Each row was made from one small tree. Brackets hold a mark, then the marks that hang from it, in alphabetical order. Every link used is in the known rows. Write each row's tree.
Known rows
{mafa {moraf {nekonuk rogag} pipav} mumo}: [  7.1   2.4 -11.0  17.1 -17.0  -5.5   0.4  37.7  37.1  27.0  -2.4 -14.6
   7.9 -43.0 -36.1   8.9 -29.1 -12.6  -0.7  11.4 -25.2  -9.3 -12.8  15.1
 -24.6]
{mumo {mafa {moraf {nekonuk noge} pipav}}}: [ -4.0  -2.0 -17.5   0.9 -12.4  -0.8  -6.4  29.4  35.4  19.6   3.7 -13.8
   2.0 -23.7 -25.2   8.5  -8.4 -12.5   2.1  -5.4 -12.3   4.6  -7.1  21.0
  21.1]
{nekonuk moraf noge pipav {rogag mafa}}: [ 37.9  -2.5 -26.5  -2.9 -20.6  42.4  -6.4  30.7  26.4  14.0  -8.5  -1.3
  -8.9 -37.3 -10.8   2.8  14.1  -0.7  -2.7   2.6 -24.6 -20.1  -2.4  32.8
 -32.7]
{moraf mafa {nekonuk noge pipav}}: [  4.7  -1.6 -14.0  14.6 -10.5  30.9 -13.3  32.8  28.7  22.0  -2.3 -41.7
  13.2 -32.2 -44.9   9.9   2.6 -13.7   3.7  13.8  -7.4  -1.8  -6.2  16.6
  29.9]
{pipav {mafa mumo} {moraf {nekonuk noge}}}: [ 10.2   0.3  -0.6  35.2  -6.2  15.1   1.6  32.6  31.3  17.2  -7.0 -35.2
   3.8 -50.5 -16.1   7.0  -1.1 -20.8   5.3   5.4   6.6 -17.8 -10.3  14.0
  23.5]
{rogag mafa}: [  4.7  10.5 -16.7 -23.2  -9.3  10.3  -1.3  23.1   5.8  18.9  -0.3  -4.1
  -5.7 -18.1 -33.4  -2.0   6.5  -7.4   4.5   4.3  -9.4  -1.5   6.1  21.0
   7.3]
{noge {mafa {moraf {nekonuk rogag} pipav} mumo}}: [  8.0  -1.0 -10.2  12.1 -10.0   0.5  -4.6  32.9  35.8  21.0   0.4 -14.8
   9.7 -25.5 -31.4   8.7 -24.5 -13.6  -2.7  -2.2 -20.3 -10.7  -6.6  13.0
  -7.4]
{rogag {mafa mumo} nekonuk}: [  5.2  13.3 -13.3 -13.9 -14.1  23.5   5.0  22.4  12.1  19.7   1.9   3.9
  -5.2 -16.1 -43.0  -1.9   0.3  -7.7   5.7   5.9 -19.0  -7.9   2.8  18.1
  -6.8]
{mafa {moraf pipav} mumo}: [  8.7   2.8  -4.8  22.5 -15.3 -13.3   2.5  32.9  29.4  23.8  -1.7 -10.8
   1.8 -34.6 -35.0   8.4 -26.5  -7.7  -0.9   5.7 -26.1  -4.4 -10.5  16.4
 -13.8]
{mafa {moraf {nekonuk pipav}} mumo}: [  7.2   4.8  -9.2  -0.8 -16.1  -2.8  -2.6  38.3  42.0  21.1   0.3  -6.1
   4.1 -27.6 -27.1   4.9 -26.4  -8.5  -0.6   7.0 -19.9  -5.7 -14.2  15.3
 -21.5]
{nekonuk {mumo mafa}}: [  0.3  -6.5 -17.0  -1.3 -13.2  11.9 -12.4  29.4  33.9  10.2   3.8 -12.0
  -3.2 -20.6 -34.7   5.1  -2.2 -17.0   0.4  -9.3 -15.4   4.5  -8.9  20.9
  34.2]
{pipav {moraf {mafa mumo}}}: [  3.5  -2.5   8.6  20.4  -9.6   7.4   0.7  28.3  29.6  16.0  -0.7 -28.6
  -0.3 -39.4 -27.6   0.0  -1.0 -22.5   6.1   9.0  -8.7  -7.1  -2.1  15.2
  22.7]
{rogag {mafa moraf mumo} nekonuk}: [  6.9  12.4 -13.7 -23.2 -15.8  12.3   6.7  23.8  14.9  21.6   1.9  11.6
  -5.2 -15.9 -37.9   2.7  -8.3  -2.2   5.5   5.8 -23.2  -7.2  -2.3  17.9
 -25.8]
{rogag nekonuk}: [  3.9   7.4 -11.9 -11.0 -13.8  24.8   0.8  24.7   9.9  15.3   1.8  -3.8
   0.0 -15.4 -37.6   5.0   2.2 -13.9   6.1  -0.4 -16.7  -2.3  -2.1  20.6
  -4.1]
{mafa moraf mumo}: [  9.0   5.0  -3.5  -5.1 -15.3 -11.5   2.5  34.9  33.7  18.5   0.7  -0.9
   0.4 -26.4 -27.2   5.9 -29.2  -9.9  -1.0   2.4 -25.3  -4.3 -12.1  15.7
 -21.2]
{mumo {mafa {moraf nekonuk pipav}}}: [ -6.9  -0.5 -15.9   0.5 -13.3  -4.1  -6.4  29.5  34.3  19.7   4.3 -11.2
   1.2 -21.8 -26.8   6.3  -7.2 -14.3   2.0  -4.8 -10.5   6.4  -6.0  20.4
  17.7]
{pipav {mafa mumo} moraf}: [ 11.7   1.8   7.2  37.2  -7.6   5.7   4.8  29.4  23.8  13.1  -5.8 -26.9
  -2.6 -44.3 -13.4   3.4   0.2 -21.1   4.2   1.9   3.3 -15.1  -7.3  15.4
  15.7]
{mumo {mafa moraf}}: [ -2.1   0.5 -11.0 -17.8 -13.3  -5.4  -4.3  28.5  33.3  13.3   5.9  -0.7
  -3.6 -13.8 -18.7   4.2  -9.9 -14.3   1.4 -10.2 -13.9   6.9  -6.4  21.5
  11.2]
{nekonuk rogag}: [ 14.4   3.1 -10.4 -16.5 -14.5  16.2  -1.2  32.3  17.7  14.3  -1.8  -8.7
   0.7 -32.0 -25.8   3.0  -7.6 -21.1   1.1   2.5 -21.4  -7.6  -3.6  22.1
 -20.3]
{mumo mafa}: [ -3.6   1.4 -10.6  -6.9 -11.8   5.2  -5.8  27.5  30.8  11.6   5.9  -8.7
  -4.1 -14.0 -23.2  -0.3  -0.3 -19.7   1.7 -10.2  -9.8   6.6  -1.3  21.6
  30.4]
{pipav {mafa {moraf nekonuk}}}: [  7.2   6.8 -12.1   6.8 -10.6   1.8  -1.9  31.3  12.9  18.7  -5.4 -17.9
   6.0 -31.2 -26.1  13.9  -5.0 -12.2   2.4   1.1   1.3  -4.4 -11.4  16.9
  -5.1]
{noge {mafa {moraf nekonuk pipav} mumo}}: [  4.5  -0.1 -10.2  15.1  -8.8  -2.0  -5.1  31.5  35.3  21.4   1.1 -16.8
   9.3 -21.9 -33.0   8.5 -22.7 -11.7  -2.2  -2.8 -17.4  -8.2  -5.9  12.4
   2.7]
{noge {mafa moraf mumo}}: [  9.2   0.9  -5.4  -3.4  -8.9  -3.7  -3.0  31.0  34.0  15.1   2.6  -6.0
   4.2 -13.7 -25.0   6.4 -24.6 -11.4  -2.8  -8.4 -19.8  -7.1  -5.9  13.5
  -3.9]
{mafa {moraf {nekonuk noge rogag} pipav} mumo}: [ 11.6   0.4 -12.8  16.7 -15.6  -0.2   0.0  37.8  37.9  27.1  -3.6 -17.4
   8.5 -45.9 -34.8  12.1 -30.7 -10.5  -0.7  10.1 -27.3 -11.2 -14.4  15.9
 -20.6]
{rogag {nekonuk {pipav mafa}}}: [ 12.6   7.0 -11.5   8.6 -14.0  32.8  -1.5  25.6   9.2  13.1  -1.5  -9.9
  -1.7 -15.4 -30.0   6.3   8.6  -9.4   4.7  -0.4 -10.3  -5.4  -5.0  22.0
  -6.5]

Write each row's tree
[ 34.8 -12.7 -20.1  -7.7 -12.3  43.0  -9.3  30.4  31.7  11.3  -6.2 -17.3
  -9.5 -42.9 -15.4   5.3   4.5  -4.5   2.2   4.2 -23.8 -18.9  -9.6  27.3
  -3.4] | {nekonuk mumo noge {pipav moraf} {rogag mafa}}
[  6.6  -9.2 -11.3  -3.6  -9.9  22.4  -6.0  32.0  39.4  14.4  -1.0 -23.7
   0.5 -43.8 -17.1   3.9   0.1 -21.9   6.2   2.6  -7.9 -11.7  -8.4  20.1
  18.4] | {pipav {moraf {nekonuk {mumo mafa} noge rogag}}}
[ 10.5   8.4 -14.1 -15.9 -12.2  33.1   1.9  19.6   8.6  16.5   0.3  -0.1
 -10.7 -14.0 -26.7  -3.6  18.0  -2.4   8.9   6.3 -11.1  -8.4   4.8  23.6
  -8.1] | {rogag mafa {nekonuk {pipav moraf}}}
[ 16.8   3.4 -15.7  -5.4 -13.1  39.2  -2.4  26.0  15.2  13.8  -0.6  -9.3
  -1.5 -15.4 -29.4   7.3   3.8  -5.4   5.0  -1.0 -19.6  -6.2  -5.2  24.2
  -1.3] | {rogag {nekonuk noge pipav}}
[  5.1   1.2  -8.8  -3.5  -8.9  -1.1  -5.0  33.2  37.9  17.8   2.7  -9.3
   8.2 -16.3 -28.8   6.8 -24.7 -13.0  -2.0  -5.4 -16.6  -7.9  -7.0  12.0
  -2.2] | {noge {mafa {moraf nekonuk} mumo}}
[  6.9  10.3 -12.2 -21.1 -12.4  -3.8   2.6  27.6  19.0  21.3   0.3   3.8
  -5.4 -21.8 -31.8   0.2 -12.3  -3.8   1.9   6.1 -18.8  -4.6  -1.4  17.6
 -14.0] | {rogag {mafa moraf mumo}}
[ 14.7   6.5 -21.5  15.5 -17.6  32.2   3.4  21.6  16.4  23.0  -3.8  -1.5
  -5.4 -30.4 -42.0   4.0   9.1  -1.1   3.4   5.4 -23.2 -15.0   2.0  23.4
  -3.7] | {rogag {mafa mumo} {nekonuk {moraf pipav} noge}}
[ 40.4 -18.0 -28.0  15.0 -19.7  47.9 -17.9  34.7  44.4   6.9  -7.2 -10.8
  -2.5 -37.0 -17.0  11.5   3.8  -5.1  -7.5  -9.3 -31.1 -22.4 -13.3  29.3
 -14.2] | {nekonuk moraf mumo {noge mafa} pipav rogag}
[ 12.2   1.3 -14.1  51.8 -18.4  10.0  -2.8  28.3  18.9  19.0  -8.0 -17.2
  -0.8 -42.1 -32.4   6.8  11.4 -12.1  -2.2   0.8 -10.4 -10.3  -2.7  23.8
   2.8] | {nekonuk {moraf {pipav {mafa mumo}}}}
[ 26.6   0.6 -13.9  18.5  -8.0  29.7  -6.9  29.5  16.6  12.7  -7.1 -26.7
  -1.1 -26.7 -17.0  10.7   4.8  -3.9   0.4  -2.4  -6.9  -8.6  -8.6  24.0
  14.6] | {nekonuk noge {pipav mafa}}
[ 19.4  -4.6 -16.1  18.0 -13.5  17.3 -12.4  32.1  23.2  10.7  -4.9 -17.7
  -2.8 -26.0 -27.1  11.8   0.2  -4.0  -1.5  -2.6 -10.9  -3.9 -16.3  22.1
   1.7] | {nekonuk mumo {pipav {mafa moraf}}}
[ 30.3 -15.9 -27.9  22.6 -15.9  40.2 -19.5  30.9  40.8   8.0  -5.3 -14.6
  -3.0 -25.5 -21.3  11.2   9.8   0.4  -6.1 -12.0 -22.0 -14.7 -11.0  27.7
  12.9] | {nekonuk moraf mumo {noge mafa} pipav}
[ 24.6   4.2 -16.3 -24.6 -16.2  20.2  -3.5  31.1  18.8  15.8  -2.7   0.7
  -7.4 -25.0 -16.0  -0.2  -2.1  -4.9   0.3   6.8 -22.6  -9.8  -3.0  25.8
 -42.5] | {nekonuk pipav {rogag {mafa moraf}}}
[  7.7  -1.1 -11.6   2.7  -7.0  -1.8  -5.1  26.4  20.3  18.2   0.8 -13.0
   5.1 -15.3 -28.2  10.5 -12.5  -8.5  -0.7  -7.8 -15.8  -3.6  -2.3  17.1
   1.2] | {noge {mafa {moraf pipav}}}
[ 22.2  -6.3  -2.4  20.1  -8.7  27.9  -5.2  30.0  33.1  13.7  -3.6 -31.2
  -2.4 -34.1 -17.0   4.2   1.5  -8.1   3.4   5.2 -14.2 -10.3  -6.1  21.7
  21.4] | {nekonuk noge {pipav {moraf {mafa mumo}}}}
[ 31.3  -5.3 -18.3  44.1 -19.2  28.4  -1.9  32.0  24.8  18.9 -12.4 -20.4
   1.4 -58.3 -25.2  13.6   2.7 -12.7  -3.7   1.6 -23.1 -22.0  -8.2  27.2
 -14.5] | {nekonuk {moraf {pipav {mafa mumo}}} noge rogag}
[  4.6   0.9  -5.6  -5.8 -10.3  14.5   0.3  31.3  31.3  18.2  -1.5 -17.7
  -0.7 -42.2 -18.1  -3.1   0.1 -21.6   6.8  10.3  -5.7 -13.8  -1.8  17.8
   0.6] | {pipav {moraf {nekonuk {rogag {mafa mumo}}}}}
[ 42.1  -4.4 -16.7  32.9 -20.8  39.7  -5.4  36.4  34.2  11.0 -11.9 -14.1
  -3.5 -47.5  -8.2   9.1   5.0  -8.0  -5.9  -0.6 -20.8 -25.1 -12.4  28.8
 -29.2] | {nekonuk moraf noge {pipav {mafa mumo}} rogag}
[  9.0  -0.6  -6.6  15.3  -8.6  -4.5  -2.9  29.4  31.1  18.6   1.0 -13.1
   5.3 -19.5 -30.8   8.1 -23.0 -10.0  -2.7  -6.0 -20.8  -7.4  -5.0  13.9
   0.2] | {noge {mafa {moraf pipav} mumo}}
[ 10.5   5.9 -12.2   4.3 -11.8   4.2  -1.2  32.7  13.8  18.4  -6.0 -16.8
   6.4 -34.9 -24.6  14.4  -6.9 -14.3   1.7   2.0  -2.0  -7.1 -12.3  17.5
 -14.6] | {pipav {mafa {moraf {nekonuk rogag}}}}
[ 26.0  -8.4 -27.1 -15.2 -13.3  25.1  -6.9  30.0  21.5  18.8  -5.7 -12.0
  -1.3 -43.5 -35.7  15.2 -10.7  -4.5   0.5   3.4 -31.8 -12.9 -11.6  24.0
 -10.0] | {nekonuk mumo noge {rogag {mafa {moraf pipav}}}}
[ 12.5  -2.4  -9.2  22.0 -14.9  33.6  -9.9  38.8  41.3  21.9  -3.1 -39.3
  14.4 -44.2 -44.5   7.9 -11.6 -19.5   0.5  17.2 -18.9 -11.0 -10.1  14.7
   9.2] | {moraf {mafa mumo} {nekonuk noge pipav rogag}}
[  4.9  -2.6  -6.5  26.7  -7.2  16.1  -3.9  29.9  22.2  15.0  -6.1 -33.1
   2.5 -46.0 -20.3   8.4   9.5 -20.9   6.5   3.7  11.7 -12.0  -9.9  16.2
  25.7] | {pipav mafa {moraf {nekonuk mumo}}}
[ 10.6  -3.7 -16.9 -14.0  -9.8  10.3 -10.6  32.2  32.2  15.1   1.3  -9.8
   6.9 -16.1 -24.9   9.6 -14.6 -10.4  -1.6  -6.2 -16.3  -7.4  -8.3  16.8
  -9.4] | {noge {mafa {moraf {nekonuk mumo pipav rogag}}}}
[ 18.1   4.0  -9.8  12.3 -12.2  12.2  -5.1  30.3  15.4  13.4  -4.5 -15.1
  -2.9 -21.4 -16.8   7.3   2.1  -4.9   0.2  -0.5  -6.0  -4.0  -9.2  22.4
  -9.2] | {nekonuk {pipav {mafa moraf}}}
[  5.2   4.2 -25.8 -13.4 -10.4   6.3  -4.1  25.8  13.0  26.3  -2.6 -10.1
  -0.2 -29.4 -40.0   8.3  -1.8   0.2   4.2   8.2 -13.5  -3.2  -2.3  20.2
   0.7] | {rogag {mafa {moraf {nekonuk mumo noge} pipav}}}
[  9.7  -5.2 -31.2  19.2 -11.9  29.1 -10.7  31.0  22.2  27.5  -6.4 -34.3
   9.2 -50.4 -49.9  12.4  -0.4 -11.4   2.7  12.2 -17.2 -11.0  -6.2  20.7
  15.5] | {moraf {nekonuk mumo noge {rogag mafa}} pipav}
[ 25.8   1.2 -16.7 -12.8 -13.0  17.0   1.9  30.8  22.5  21.7  -5.2  -8.7
  -0.8 -42.0 -27.4   9.0 -16.9  -6.9   0.6   6.3 -30.2 -14.9  -5.9  22.2
 -21.6] | {nekonuk noge {rogag {mafa {moraf pipav} mumo}}}
[ 15.3  -0.8  -0.5  31.3  -8.0  18.6   2.2  34.2  32.7  16.5  -7.9 -33.2
   4.2 -55.8 -13.8   7.5  -4.0 -23.7   4.6   6.9   2.4 -21.8 -11.4  14.9
   9.8] | {pipav {mafa mumo} {moraf {nekonuk noge rogag}}}
